Each row comes from the steps of one path. Every step used is in the known rows, and no mark comes twice. Write the path behind each row, first mark first.
Known rows:
b/q/a/x: [ 3.20  2.05 -0.66 -0.37  0.25 -1.28  0.32  1.97 -1.73 -2.31 -0.94  1.53
  0.68  0.14  0.10 -1.42 -2.89  0.94 -0.28  2.40 -0.14 -0.68  2.76]
b/q/a: [ 2.70  1.60 -0.52 -0.46 -0.31 -0.23  0.17  2.19 -2.00 -1.24 -1.45  1.56
  0.56 -0.19  0.46 -1.58 -2.51  1.70 -0.02  1.85 -0.73 -1.18  2.85]
x/b/q/a/f: [ 1.36  0.75 -0.27 -0.02 -0.12  1.16  0.71  1.77 -0.52 -1.94 -1.62  0.98
 -1.55 -0.21 -0.46 -0.69 -1.35  1.36  1.06  1.93  0.53 -1.26  2.27]
x/b/q: [ 2.36  0.62  0.99 -0.27 -0.36  1.17  0.89  2.59 -0.12 -1.99 -1.81  0.41
 -1.74 -0.49 -0.42 -0.12 -1.28  0.43  1.17  0.77  0.28 -0.79  1.83]
x/b/q/a: [ 2.03  0.90 -0.07 -0.13 -0.13  1.27  0.89  2.37 -0.56 -1.76 -2.17  0.76
 -1.55 -0.72 -0.23 -0.56 -1.81  0.58  1.53  1.54  0.43 -1.30  2.17]
f/q: [ 2.19 -0.77  1.38  0.75 -0.85 -1.40  0.36  3.16 -1.04 -1.16 -0.68  0.74
 -1.20  0.04 -0.66 -2.03 -1.25  1.91 -0.84 -1.32 -1.86 -2.85  1.43]
z/q/b: [ 2.73 -0.80  0.51 -1.05 -0.02  1.12  0.83  1.53 -0.18 -3.99 -0.01  1.17
 -2.04 -1.16 -2.19 -1.48 -1.20  2.14 -0.21 -0.20 -0.40 -1.05  1.26]
z/b: [ 0.81  0.20  0.41 -0.52 -0.39  1.20  1.05  2.35  0.53 -2.62 -1.09  0.68
 -2.33  0.33 -2.26 -1.35 -1.39  1.03 -0.94 -0.07 -0.23 -1.34 -0.89]
a/b/q: [ 2.86  1.67  0.87  0.03 -0.40 -0.71  0.22  2.55 -0.22 -4.72  0.37  0.42
 -1.70  0.91 -1.43 -1.66 -3.36  1.29 -1.45  1.33 -1.42 -0.08  1.53]
a/q: [ 3.11  0.84  1.61 -1.09  0.05 -0.74  1.54  1.96 -0.20 -4.00 -0.73  1.27
 -0.77  0.43 -1.41 -0.60 -0.85  1.58  0.23  0.79 -1.95 -0.72  1.30]
z/f/a/x/b/q: [ 3.01 -0.96 -0.71  0.27 -0.29  3.17  1.56  0.75  0.51 -2.58 -0.78  0.72
 -0.77 -0.59 -0.07 -0.70 -0.54  2.55  0.22  1.76  0.98 -0.21  0.80]
q/a: [ 0.04 -0.27 -1.90 -0.42 -0.44  1.94  1.41  1.86 -1.55 -0.48 -1.68  1.73
 -0.97 -0.47 -0.62 -1.71 -3.13  2.14  0.52  1.37 -0.94 -1.25  1.38]
f/b: [ 1.68  0.06 -0.41  0.24 -1.68  0.80 -0.24  3.21 -0.99 -0.61 -0.86 -0.35
 -1.19 -0.86 -2.12 -0.91 -1.66  2.15 -0.54 -0.15 -1.15 -0.07  1.02]
b/q/x: [ 3.18  1.78  0.82  0.00  0.28 -0.70  0.43  3.00 -1.28 -1.07  0.36  1.28
  1.01  0.47  0.17 -0.37 -1.99  1.74 -0.54  1.53  1.26 -0.99  2.55]
f/a/b: [ 1.79 -0.49  0.38 -0.86 -1.69  1.77  0.26  1.75 -0.23 -3.55 -0.19  0.93
 -1.79 -1.21 -1.69 -2.16 -3.13  2.14 -0.02  1.68 -1.86 -0.88  0.70]
x/b: [ 0.56 -0.76  0.39 -0.30 -0.53  2.70  1.82  2.50  0.35 -1.59 -1.77  0.35
 -2.90 -0.58 -1.25  0.01 -1.49  0.71  1.40  0.07  0.04 -0.70  0.65]
a/f/z/q/b: [ 0.04 -0.75  0.19 -0.20 -0.52 -0.01  0.63  0.08 -0.67 -2.75  1.02  2.25
 -2.04  0.49 -2.52 -1.30 -0.29  5.34 -1.88  1.36 -0.77 -1.22  0.74]
z/x/b: [ 1.09 -0.64 -0.58 -0.23  0.68  3.23  0.38  1.57  0.39 -2.83 -1.39  0.21
 -1.65 -0.10 -1.20  0.60 -1.59  0.16 -0.09  0.76  1.20 -0.13 -0.09]
q/a/f/x/b: [-1.02 -1.29 -1.50  0.34  0.71  1.92  0.53  0.32 -0.97 -0.77 -1.16  2.55
 -0.90  0.34 -1.51 -1.75 -2.39  3.19  0.05  2.31 -0.25 -1.67  1.73]
z/b/q: [ 2.63  1.60  0.91 -0.50 -0.26 -0.32  0.17  2.51  0.06 -3.03 -1.08  0.74
 -1.20  0.42 -1.39 -1.46 -1.10  0.81 -1.13  0.65 -0.01 -1.43  0.32]
z/q/a: [ 2.20 -0.30 -0.79 -0.79  0.58  1.23  1.37  1.54 -1.16 -2.42 -0.92  2.05
 -0.66 -1.36 -0.67 -1.49 -0.47  2.57  0.53  1.52 -1.02 -0.90  0.89]
x/b/q/a/z: [ 1.70  0.82  0.30 -0.17 -0.48  0.48  0.76  2.59 -1.00 -1.39 -2.09  0.80
 -1.70 -0.53  0.12 -0.29 -2.24  0.13  1.49  1.99 -0.04 -1.34  2.26]
z/x: [ 1.16 -0.65 -0.73 -0.53  0.45  2.55  0.13  1.55 -0.33 -2.47 -0.75  0.67
 -0.60  0.33 -0.98  0.03 -2.02  1.00 -1.25  0.56  0.25  0.14 -0.05]

Which path is each row?
[ 0.74  0.31 -0.34  0.25 -1.12 -0.32 -0.83  1.47 -1.18 -1.60  0.84  0.67
 -0.43  1.02 -1.87 -1.25 -0.45  4.21 -1.96  1.40 -0.71 -0.23  2.07] | a/f/b/q
[ 3.03  0.49  0.75 -0.84 -1.58  0.67 -0.39  1.85 -0.56 -3.88 -0.19  0.96
 -0.99 -1.18 -1.08 -2.23 -2.97  2.01 -0.19  2.14 -1.71 -0.98  1.49] | f/a/b/q
[ 0.06 -1.64  1.11  0.42  0.83  0.91 -0.21  0.20 -0.14 -1.65 -0.12  2.20
 -0.75  1.23 -1.84 -0.91 -0.93  3.31 -1.02  1.47 -0.10 -0.88  1.79] | a/f/x/b/q
[ 3.20 -0.06  1.29 -1.57 -1.29  0.67  0.52  1.41 -0.56 -3.36 -0.99  1.58
 -0.31 -1.52 -1.05 -1.46 -1.20  2.24  0.98  1.73 -2.06 -1.47  1.33] | f/a/q
[ 2.83  2.11  0.73  0.49  0.21 -0.94  0.36  2.81 -0.13 -4.34  1.25  0.60
 -1.16  1.12 -1.40 -1.25 -3.52  1.44 -1.42  1.88  0.18 -0.44  1.62] | a/b/q/x
[ 3.43  1.49  0.18  0.28 -1.53 -0.65 -1.21  3.31 -1.49 -1.02 -0.85 -0.32
 -0.02 -0.75 -1.30 -1.03 -1.48  1.88 -0.82  0.54 -0.95 -0.20  2.21] | f/b/q
[ 2.62  2.03  0.83 -0.05  0.34 -0.48  0.31  2.75  0.13 -2.70 -0.19  0.93
 -0.64  0.65 -1.41 -1.02 -1.36  0.94 -1.16  1.17  1.61 -1.80  0.38] | z/b/q/x
[ 3.12  1.52  1.53 -0.25  1.04 -0.64  1.88  2.39  0.45 -3.73  0.09  1.17
 -0.70  0.39 -1.54  0.40 -0.79  1.29  1.03  1.68  1.00 -1.46  1.38] | a/q/x/b
[ 1.49  0.44 -1.08 -0.01  1.00  2.08 -0.44  0.90 -0.20 -3.16 -1.09  0.73
 -0.68  0.37 -0.72  0.10 -1.38  0.84 -0.47  2.20  1.59 -0.52  1.10] | z/x/b/q/a/f
[ 3.01  0.82  0.67 -0.48 -1.15  0.59 -0.28  2.08 -0.49 -3.62  0.45  1.08
 -0.60 -1.04 -1.05 -1.95 -3.12  2.14 -0.16  2.54 -0.60 -1.22  1.52] | f/a/b/q/x
[ 3.28  0.73  1.42 -1.17 -0.26 -0.73  0.91  1.61  0.21 -5.22 -0.35  0.89
 -1.79  0.24 -2.66 -1.24 -2.26  1.33 -0.03  0.14 -1.03 -1.58  2.06] | a/q/b
[ 2.84 -0.12 -1.78  1.27 -0.67  2.55  0.46  1.82 -0.57 -0.81 -1.17 -0.01
 -0.27 -0.25 -0.28 -1.03 -0.30  3.55 -0.73  0.95  0.32 -0.16  1.43] | z/f/b/q/a
[ 3.08  0.01 -1.11  1.52 -0.37  2.34  0.58  2.19 -0.26 -0.73 -0.28 -0.13
 -0.05  0.09 -0.41 -0.44 -0.08  3.60 -1.00  0.81  1.29 -0.08  1.30] | z/f/b/q/x
[ 0.61  0.07  0.15  0.41  0.65  1.91  2.05  3.10  0.22 -0.66  0.23  0.86
 -1.30 -0.02 -1.24  0.61 -1.94  1.46  0.89  1.13  2.87 -1.33  0.81] | q/x/b
[ 2.81  1.14  0.40 -0.21  0.69 -0.75  1.48  2.10  0.21 -3.87 -0.49  0.51
 -1.36  0.32 -1.38  0.14 -2.36 -0.59  0.24  1.50  1.14  0.33  1.31] | a/x/b/q
[ 1.97  0.99 -0.28  0.27  0.11  0.67  0.11  1.28 -0.89 -1.88 -1.91  1.53
 -1.41 -0.87 -0.99 -0.05 -1.72  2.13 -0.41  2.04  0.34 -1.35  0.22] | f/z/x/b/q/a
[ 1.15 -1.00  1.54 -0.97 -1.03 -0.88  1.11  2.77 -1.94 -1.17 -0.23  1.47
 -1.71 -0.12  0.22  0.04 -1.72  0.92 -0.07  1.62 -2.59 -0.23  0.75] | a/z/q
[ 1.18  0.93  1.62 -0.35 -0.98 -2.00  0.31  3.41 -1.45 -1.11 -0.13  1.03
 -1.41  1.02 -0.11 -0.13 -2.80 -0.04 -0.89  2.15 -0.59 -1.32  0.73] | a/z/b/q/x
[-0.16 -1.45 -1.22  0.53 -0.15  1.89  1.23  1.55 -1.50  0.27 -2.05  1.89
 -1.47 -0.12  0.25 -0.80 -3.18  1.48  0.83  2.57 -0.75 -1.46  1.40] | q/a/z/f/x/b
[-0.10 -1.32  0.41  0.53 -0.84 -0.91 -0.19  1.10 -0.58 -2.55  1.24  1.16
 -1.91  1.43 -2.31 -2.47 -1.36  4.04 -2.21 -0.32 -0.71 -2.59  2.04] | a/f/q/b
[ 1.81 -1.27 -1.44  1.14 -0.89  3.47  1.15  1.93  0.06 -0.69 -0.87 -0.28
 -1.21 -0.13 -1.00 -0.62 -0.15  3.64 -0.83 -0.07  0.05  0.23  0.39] | z/f/b
[ 3.05 -0.28 -1.06  1.19 -0.78  2.52  0.50  1.97 -0.28 -1.00 -0.86 -0.24
 -0.44 -0.04 -0.39 -0.71  0.05  3.45 -0.98  0.42  0.21  0.19  1.22] | z/f/b/q
[ 0.93 -0.24  0.89 -0.47 -0.65 -0.11 -0.12  2.61 -1.50 -1.43 -0.96  0.56
 -1.60  0.57  0.46  1.03 -2.87 -0.73 -0.28  2.18 -0.72 -0.24  1.00] | a/z/x/b/q
[ 1.38 -0.16  0.42  0.96 -0.85 -2.44 -0.05  3.15 -1.83 -0.84 -1.15  1.23
 -1.50  0.06 -0.22 -2.46 -2.32  1.16 -0.62  0.52 -1.92 -3.90  1.44] | f/q/a/z/b
[ 1.28 -1.83  1.45  0.64 -0.39  0.80  0.72  1.94 -1.07 -0.03 -1.29  1.27
 -1.38  0.72  0.71  0.35 -2.15  0.96 -0.13  1.81 -1.10 -0.47  1.30] | a/z/f/x/b/q
[ 3.09  1.45  1.43 -0.44  0.91 -1.05  1.73  2.38 -0.07 -3.43  0.49  1.49
 -0.02  0.72 -1.41  0.01 -1.07  1.88  0.24  1.53  0.31 -1.24  1.39] | a/q/x
[-0.37 -0.28 -1.59 -0.27 -0.36  1.14  0.63  1.94 -1.90 -0.63 -1.78  1.45
 -1.48 -0.15  0.08 -0.46 -3.78  0.39  0.59  2.84 -0.66 -1.21  1.18] | q/a/z/x/b
[-0.03 -0.71  0.30 -0.19 -0.38  0.01  0.91  0.27 -0.89 -2.13  0.85  2.41
 -1.57  0.56 -1.91 -1.04  0.46  5.51 -1.75  1.69 -1.20 -0.78  0.38] | a/f/z/q
[ 1.46 -0.38  0.27  0.83 -1.32 -0.08  0.55  3.05 -1.66  0.33  0.04  0.33
 -0.91  0.69  0.54  0.45 -1.98  1.82 -0.78  2.02 -0.46 -0.25  1.36] | a/z/f/b/q/x
